What can hang from each mark
q_300: q_195 q_422 q_679
q_195: q_300 q_328
q_679: q_300
q_396: q_268
q_328: q_195 q_612
q_695: q_422
q_422: q_300
q_612: q_695 q_825
q_268: q_328

Known rows, with every way that one mark hangs from another
q_300{q_679}: [-0.19  1.66  0.91 -2.84 -1.08  2.68  0.63 -1.39 -3.04 -4.60 -2.53  3.66
  1.71  3.22 -0.02 -6.17 -2.75 -0.48 -1.11  2.48  1.41  2.44  0.78]
q_396{q_268{q_328{q_195 q_612{q_825}}}}: [-1.71  0.72  0.38 -1.98  0.50 -1.57  2.63  5.75  1.68  1.28  3.29  0.53
  1.27 -2.59 -3.61  5.05  5.04 -4.94  4.19  1.56 -0.19 -1.88  3.03]
q_328{q_195 q_612{q_695}}: [-3.91  3.82 -0.43  1.68  1.77  0.87 -1.67 -0.89  1.14  1.29  1.36  0.81
  0.92 -3.47 -4.18  5.52  2.20 -2.70  2.29  3.85 -1.23 -2.04 -2.10]
q_328{q_612}: [-0.02  4.26 -1.66 -3.28 -0.68  1.76 -0.11 -1.60 -1.74  1.21 -0.52  1.84
  0.70  0.55 -1.39  0.25 -0.11  0.71  1.12  1.16 -0.81  0.63 -0.85]
q_195{q_328}: [-1.08 -0.25 -1.57 -1.06  1.83  0.98 -3.07  2.92 -1.99 -3.95 -2.77 -0.77
  1.25  2.70 -2.54 -1.35  1.22 -0.03 -0.95  0.84  0.99  1.39 -1.26]
q_612{q_695{q_422{q_300{q_195}}} q_825}: [ 3.68 -8.35 -0.46  2.85  2.36  3.00 -1.82  1.40  4.72  5.91  4.14 -1.70
 -3.27 -1.52 -0.88 -1.21 -1.28 -2.97 -2.56  2.29 -0.77 -5.82  2.35]
q_612{q_695{q_422} q_825}: [ 0.52 -3.47  0.39  0.42  3.67  5.93 -6.09  1.02  3.55  1.95  4.37  1.15
  3.08  1.07 -4.29 -2.08 -3.22 -4.37 -2.20  4.39 -1.35 -2.50  0.54]
q_328{q_195 q_612{q_695 q_825}}: [-4.06  3.38 -0.27  0.59  1.73  2.59 -0.72  2.56  2.13  1.80  4.67 -0.09
  1.05 -3.76 -3.39  4.99  0.55 -4.53 -0.57  3.50 -0.51 -2.35 -0.31]
q_679{q_300{q_195 q_422}}: [ 5.14 -4.98 -0.08  0.89 -0.31 -0.11  3.57  1.50 -7.68  0.32 -0.51  0.98
 -7.00  2.58 -0.47 -7.12 -1.75  0.28  1.47 -2.37  0.28  0.61  1.86]
q_268{q_328{q_195{q_300}}}: [-1.38  1.10  0.79 -0.52 -0.89 -2.70  0.06  5.11  2.43 -2.33 -2.16  3.13
  3.68 -3.02 -1.71  1.78  1.95 -2.06  4.03  4.27  1.77 -0.34 -0.32]
q_195{q_300{q_679}}: [ 0.80  3.75  1.69 -2.84 -2.79  1.10  0.01 -1.91 -1.04 -2.38 -1.20  3.56
  4.56  1.81  2.61 -3.82 -3.28  1.62 -0.70  2.02  0.78  3.35 -0.31]
q_328{q_195{q_300{q_422}} q_612{q_695}}: [-1.28  4.34  0.19  2.21 -0.57 -1.49 -1.19 -3.49  0.69  2.79  4.82 -0.75
  2.06 -2.71  2.12  5.34 -0.72 -0.09  1.57  1.07 -1.58  0.12 -1.56]
q_422{q_300{q_195 q_679}}: [ 3.08 -3.48  0.12 -0.24 -2.51 -0.36  4.73 -1.05 -1.66 -0.73 -2.80  0.83
 -4.49  0.78  3.40 -5.41 -0.95  1.07 -1.68  0.24  2.08 -0.96  2.51]
q_328{q_195}: [-3.10  1.31 -0.14 -0.29  0.02  0.52  1.13  4.36 -1.61 -2.97 -2.67  1.49
 -0.44 -1.48 -3.59  0.31  1.60 -1.32  1.78  5.00  1.07  0.17 -0.45]
q_268{q_328{q_195 q_612{q_695{q_422}}}}: [-3.20 -1.86  1.08  3.00  3.78  0.03 -3.55 -0.96  7.01  1.91 -0.08  2.60
  1.87 -3.98 -6.13  4.82  2.27 -4.60  4.42  3.54 -1.80 -4.59 -0.88]
q_268{q_328}: [ 1.38 -1.63 -1.17 -2.91  0.99  0.65 -1.45  2.30 -0.82 -3.40 -2.66  4.25
  2.83  2.21 -2.83 -3.93 -0.19 -3.79  2.22  3.55  1.94 -0.53  1.60]
q_679{q_300{q_195{q_328{q_612}} q_422}}: [ 2.46 -3.12 -0.93  2.27  0.75 -2.38  3.08  0.78 -5.83  1.57 -0.54 -3.05
 -7.74  1.44 -0.18 -1.56  0.91  2.49  0.79 -7.71 -0.74  0.68 -0.16]
q_328{q_195{q_300{q_422 q_679}} q_612}: [-1.87  5.36  2.27 -0.34 -4.17 -1.92  4.54 -3.82 -1.47 -1.00  0.97  0.59
  0.36 -1.08  5.59  0.59 -2.27  3.03  0.08 -1.61 -0.08  3.60 -0.17]
q_612{q_695{q_422{q_300{q_679}}} q_825}: [ 1.58 -4.72  2.62  1.41  1.32  5.12 -3.06 -0.62  4.57  0.05  2.91  0.96
  1.82  0.57  0.14 -4.15 -3.01 -1.72 -5.95  3.80 -1.54 -3.92  2.37]
q_195{q_300{q_422} q_328}: [ 1.72 -0.46 -1.22 -0.54 -0.50 -1.55 -2.67  0.36 -2.49 -2.42  0.37 -2.51
  2.62  3.49  3.62 -1.42 -1.56  2.57 -1.61 -1.82  0.72  3.52 -0.41]
q_422{q_300}: [ 2.65 -1.19 -1.19 -1.80 -1.57  1.33 -0.27  2.05 -1.43 -1.37 -2.11  1.13
 -0.17  0.76 -0.18 -2.19  0.93  1.47 -1.25  4.15 -0.28 -2.13  1.16]
q_300{q_195 q_422 q_679}: [ 2.49 -3.45 -0.17 -0.77 -1.39  0.05  4.59 -4.39 -5.53 -1.97 -0.39  0.72
 -4.56  4.46  4.86 -8.69 -4.66 -0.91 -0.95 -2.64  3.20  3.18  2.97]
q_195{q_328{q_612}}: [-1.79  2.89 -2.17 -1.73  1.00  0.42 -1.92  0.12 -0.93 -0.89 -1.77 -1.39
  0.81  1.02 -1.99  2.46  1.70  1.39 -0.23 -1.53 -0.37  1.15 -1.91]

Rows
[ 0.12  3.64  0.57 -1.06 -2.28 -1.78  0.53 -5.10 -1.83 -1.94  0.48 -1.64
  2.31  2.69  6.59 -0.73 -2.71  4.45 -2.56 -5.83  0.03  4.73 -0.67]
q_195{q_300{q_422 q_679} q_328{q_612}}
[ 0.30 -1.40 -0.97  0.60 -0.43 -2.05  4.26 -5.23 -4.14 -0.92 -0.70 -2.95
 -5.16  3.34  5.12 -3.09 -2.24  1.37 -1.74 -8.00  2.41  3.42  1.10]
q_300{q_195{q_328{q_612}} q_422 q_679}
[-1.51  1.21  0.25 -1.06  0.53 -3.16  1.82  2.28  0.81  0.67  0.04  1.45
  1.38 -2.23 -3.96  5.62  6.31 -3.29  6.99  2.23 -0.94 -1.63  1.18]
q_396{q_268{q_328{q_195 q_612}}}
[-2.66  6.91  0.11 -0.90 -2.65 -1.62  1.65  0.81  1.47  2.41 -0.08  0.69
  1.55 -4.56 -0.22  5.95  1.50  2.40  3.11  2.18 -0.98  0.92 -2.49]
q_328{q_195{q_300} q_612}
[-1.20  2.12  2.74  0.23 -3.49 -1.46  3.45 -0.98 -2.36 -4.16 -0.21  1.18
  0.95  0.40  4.71 -2.97 -2.77  1.83 -0.44  0.77  1.51  4.05  0.92]
q_328{q_195{q_300{q_422 q_679}}}
[ 1.32 -4.29 -0.39  1.49 -0.61 -1.79  2.88  0.72 -1.03 -2.69 -4.03 -2.54
 -4.41  1.30  2.99 -3.33  0.82  1.75 -3.31 -2.58  2.61 -0.35  1.29]
q_422{q_300{q_195{q_328} q_679}}
[ 2.55  1.90  1.63 -2.20 -3.41  0.64  1.00 -4.13 -3.75 -3.21  0.67  2.05
  2.70  3.95  6.33 -6.46 -5.18  2.18 -1.87 -0.33  1.20  4.53  1.26]
q_195{q_300{q_422 q_679}}
[ 0.45  1.18 -1.37 -1.32  2.67  1.06 -4.35 -2.87  1.96  0.98  1.37  3.65
  4.05 -0.05 -3.45  1.41  0.62 -5.41  2.79  2.33 -0.45 -2.96 -0.11]
q_268{q_328{q_612{q_695}}}
[-3.80  3.87 -0.31 -1.74 -0.91  1.64  3.13  4.85  0.30  0.76  1.88  0.13
 -1.15 -3.27 -1.97  3.22  0.79 -1.53 -0.38  2.05  0.34 -0.24  0.30]
q_328{q_195 q_612{q_825}}
[ 0.60 -1.48 -0.72  0.90 -1.51 -2.36  4.08 -2.07 -0.03  0.44 -2.95 -2.96
 -5.30 -0.50  3.73  0.27  1.57  3.13 -2.39 -5.07  1.25 -0.67  0.54]
q_422{q_300{q_195{q_328{q_612}} q_679}}
[-3.06  5.64  0.47  0.81  0.09  1.07 -1.22  2.27  4.17  4.17  5.97 -0.23
  4.01 -5.28 -0.75  7.25  0.01 -2.37  0.13  3.22 -0.95 -1.33 -1.80]
q_328{q_195{q_300} q_612{q_695 q_825}}
[ 3.08 -6.27 -0.79  2.93  1.58 -1.62  1.59  3.38 -7.05 -1.65 -1.48 -2.22
 -6.87  3.00 -0.91 -5.04  0.15  1.15  0.22 -5.14  0.76  1.13  0.67]
q_679{q_300{q_195{q_328} q_422}}
[-0.76  5.04 -1.32 -1.80 -0.86 -1.34 -2.45 -0.38  1.16  1.53 -0.41 -1.77
  3.68 -0.44  0.78  4.63  1.15  3.63  0.27 -1.95 -0.94  2.03 -3.28]
q_195{q_300 q_328{q_612}}
[ 2.04  0.82 -0.80 -3.44  0.64 -1.38 -0.78 -0.84 -0.40  1.70  0.85  2.47
  3.16  1.17 -2.82  2.04  3.72 -2.84  5.80  0.83 -1.38 -1.22  1.63]
q_396{q_268{q_328{q_612}}}
[ 0.90 -1.09 -0.92  1.56  1.15 -1.46  1.91  2.76 -3.31  2.43 -2.36 -1.42
 -6.07 -0.79 -3.84  0.97  2.82  2.10  2.03 -5.29 -0.84 -0.39 -1.88]
q_679{q_300{q_195{q_328{q_612}}}}
[ 2.65 -4.98  0.16  2.22  2.21  2.99 -5.74 -1.25  3.90  2.14  0.33  0.85
  1.14 -0.20 -2.72 -0.50  0.08 -0.24 -1.07  5.43 -3.20 -5.17  0.17]
q_612{q_695{q_422{q_300}}}
[ 1.03 -4.87 -0.58  1.21  0.11 -1.49  2.85 -2.54 -4.89 -3.96 -1.72 -2.49
 -4.53  4.90  4.37 -6.87 -2.85 -0.10 -2.58 -5.45  3.74  3.67  1.88]
q_300{q_195{q_328} q_422 q_679}
[-1.71  5.87  0.82 -1.68 -1.71 -0.81 -0.57 -2.83  0.81 -1.22 -1.46 -0.62
  4.05  0.60  2.89  1.79 -0.70  3.99 -1.33 -3.06 -0.10  3.48 -2.41]
q_195{q_300{q_679} q_328{q_612}}
[-2.00 -1.59 -0.40  1.62  4.77  3.74 -6.67  0.21  5.29  3.07  4.13 -2.57
  2.53 -0.14 -3.95  3.72 -0.67 -2.24 -2.81 -0.89 -2.50 -2.30 -1.50]
q_195{q_328{q_612{q_695{q_422} q_825}}}
[ 3.21 -6.50  1.32  1.29 -1.35  0.62  2.99 -2.29  1.88  1.47 -3.10  0.75
 -5.37  0.47  1.98 -5.51 -1.57  2.06 -1.49  0.07  0.13 -1.81  1.97]
q_695{q_422{q_300{q_195 q_679}}}
[-0.82  2.65  1.28 -1.10 -0.89 -0.32 -1.70  0.05 -0.23 -4.36 -2.26  0.13
  4.53  2.09  2.26 -1.90 -1.24  2.56 -2.17 -0.60  1.28  3.67 -1.58]
q_195{q_300{q_679} q_328}
[ 2.14 -5.20 -2.52  1.45  0.14 -2.18  0.96  3.32 -0.66  0.06 -2.99 -3.56
 -4.84  0.07  0.75 -0.39  3.14  1.25 -1.28 -1.10  1.76 -1.78  0.48]
q_422{q_300{q_195{q_328}}}
[ 1.97 -0.19 -0.54 -4.58  0.79  0.38  0.27  2.43  0.64  2.57  4.06  1.41
  3.16  1.06 -2.04  1.75  2.28 -4.50  2.81  0.26 -0.67 -1.41  3.43]
q_396{q_268{q_328{q_612{q_825}}}}
[-1.61  5.07  1.08 -2.40 -1.84  0.77  0.42  0.50  1.60 -0.42  1.92 -1.37
  4.19  0.41  3.50  1.45 -2.19  2.21 -4.19 -3.83  0.62  3.26 -0.87]
q_195{q_300{q_679} q_328{q_612{q_825}}}
[ 1.42 -4.13 -0.54  1.97  1.94 -0.94  0.95  5.52 -4.37 -0.85 -3.41 -0.95
 -5.31  0.75 -4.47 -2.81  2.29  0.71  1.35 -2.72  0.56 -0.20 -1.18]
q_679{q_300{q_195{q_328}}}
[ 0.87  0.75  1.01 -0.44 -1.52 -0.91 -0.66 -2.16 -2.81 -4.93 -0.58 -1.35
  2.80  4.48  6.03 -4.40 -3.19  2.93 -3.31 -3.15  1.45  5.07 -0.06]
q_195{q_300{q_422 q_679} q_328}
[-2.03  4.40  0.25 -1.10 -1.77 -3.20  1.61  2.05  3.42  0.93 -1.27  2.56
  3.01 -4.57 -1.12  5.40  2.43 -0.59  4.73  1.71  0.25 -0.45 -0.94]
q_268{q_328{q_195{q_300} q_612}}
[-3.92  0.23  1.16  2.40  2.75  3.35 -2.58  1.49  5.94  4.20  4.35 -0.13
  0.66 -4.00 -4.87  5.04 -0.29 -3.24 -0.21  3.08 -2.52 -3.53 -0.86]
q_328{q_195 q_612{q_695{q_422} q_825}}
[-0.20  1.67  0.59  0.26 -2.31 -1.90  1.48  1.84 -2.09 -1.33  0.72 -0.14
  0.58 -0.57  2.68 -0.18 -1.00  1.37  1.31  2.24  0.64  2.40  0.02]
q_328{q_195{q_300{q_422}}}
[ 0.04 -2.71 -0.62  3.31  3.07  1.01 -6.31 -2.04  5.75  2.97  0.39 -3.06
  0.66 -1.34 -2.41  4.95  2.59  1.99 -1.72  0.07 -4.24 -4.84 -1.81]
q_195{q_328{q_612{q_695{q_422{q_300}}}}}
[ 1.89 -3.77  2.27 -0.24 -1.51  2.45 -0.10 -1.51  1.72 -1.92 -3.21  2.08
 -0.36  1.40  0.87 -5.33 -1.61  2.94 -2.85  2.44 -1.72 -1.58  1.85]
q_695{q_422{q_300{q_679}}}
[ 1.11 -2.44 -2.85  3.17  2.03 -1.82 -1.70 -1.71  2.06  4.43  0.90 -4.37
 -3.47 -2.08  0.19  4.90  3.49 -0.11 -0.74 -2.28 -0.30 -3.98 -1.18]
q_422{q_300{q_195{q_328{q_612{q_695}}}}}
[-1.53  0.51 -0.95 -0.06 -0.02 -1.21  2.97 -3.02 -1.28 -0.07 -2.36 -1.67
 -3.43  1.05  1.73 -0.45 -0.23  1.01 -0.61 -5.80  2.22  2.31 -0.73]
q_300{q_195{q_328{q_612}} q_679}
[-2.83  2.85  1.68  2.94  1.04 -0.04 -3.90 -2.44  7.07  5.84  2.49  0.44
  3.36 -5.44 -2.86  7.65  0.69  0.42  3.38  3.46 -3.91 -2.12 -3.69]
q_328{q_195{q_300} q_612{q_695{q_422}}}
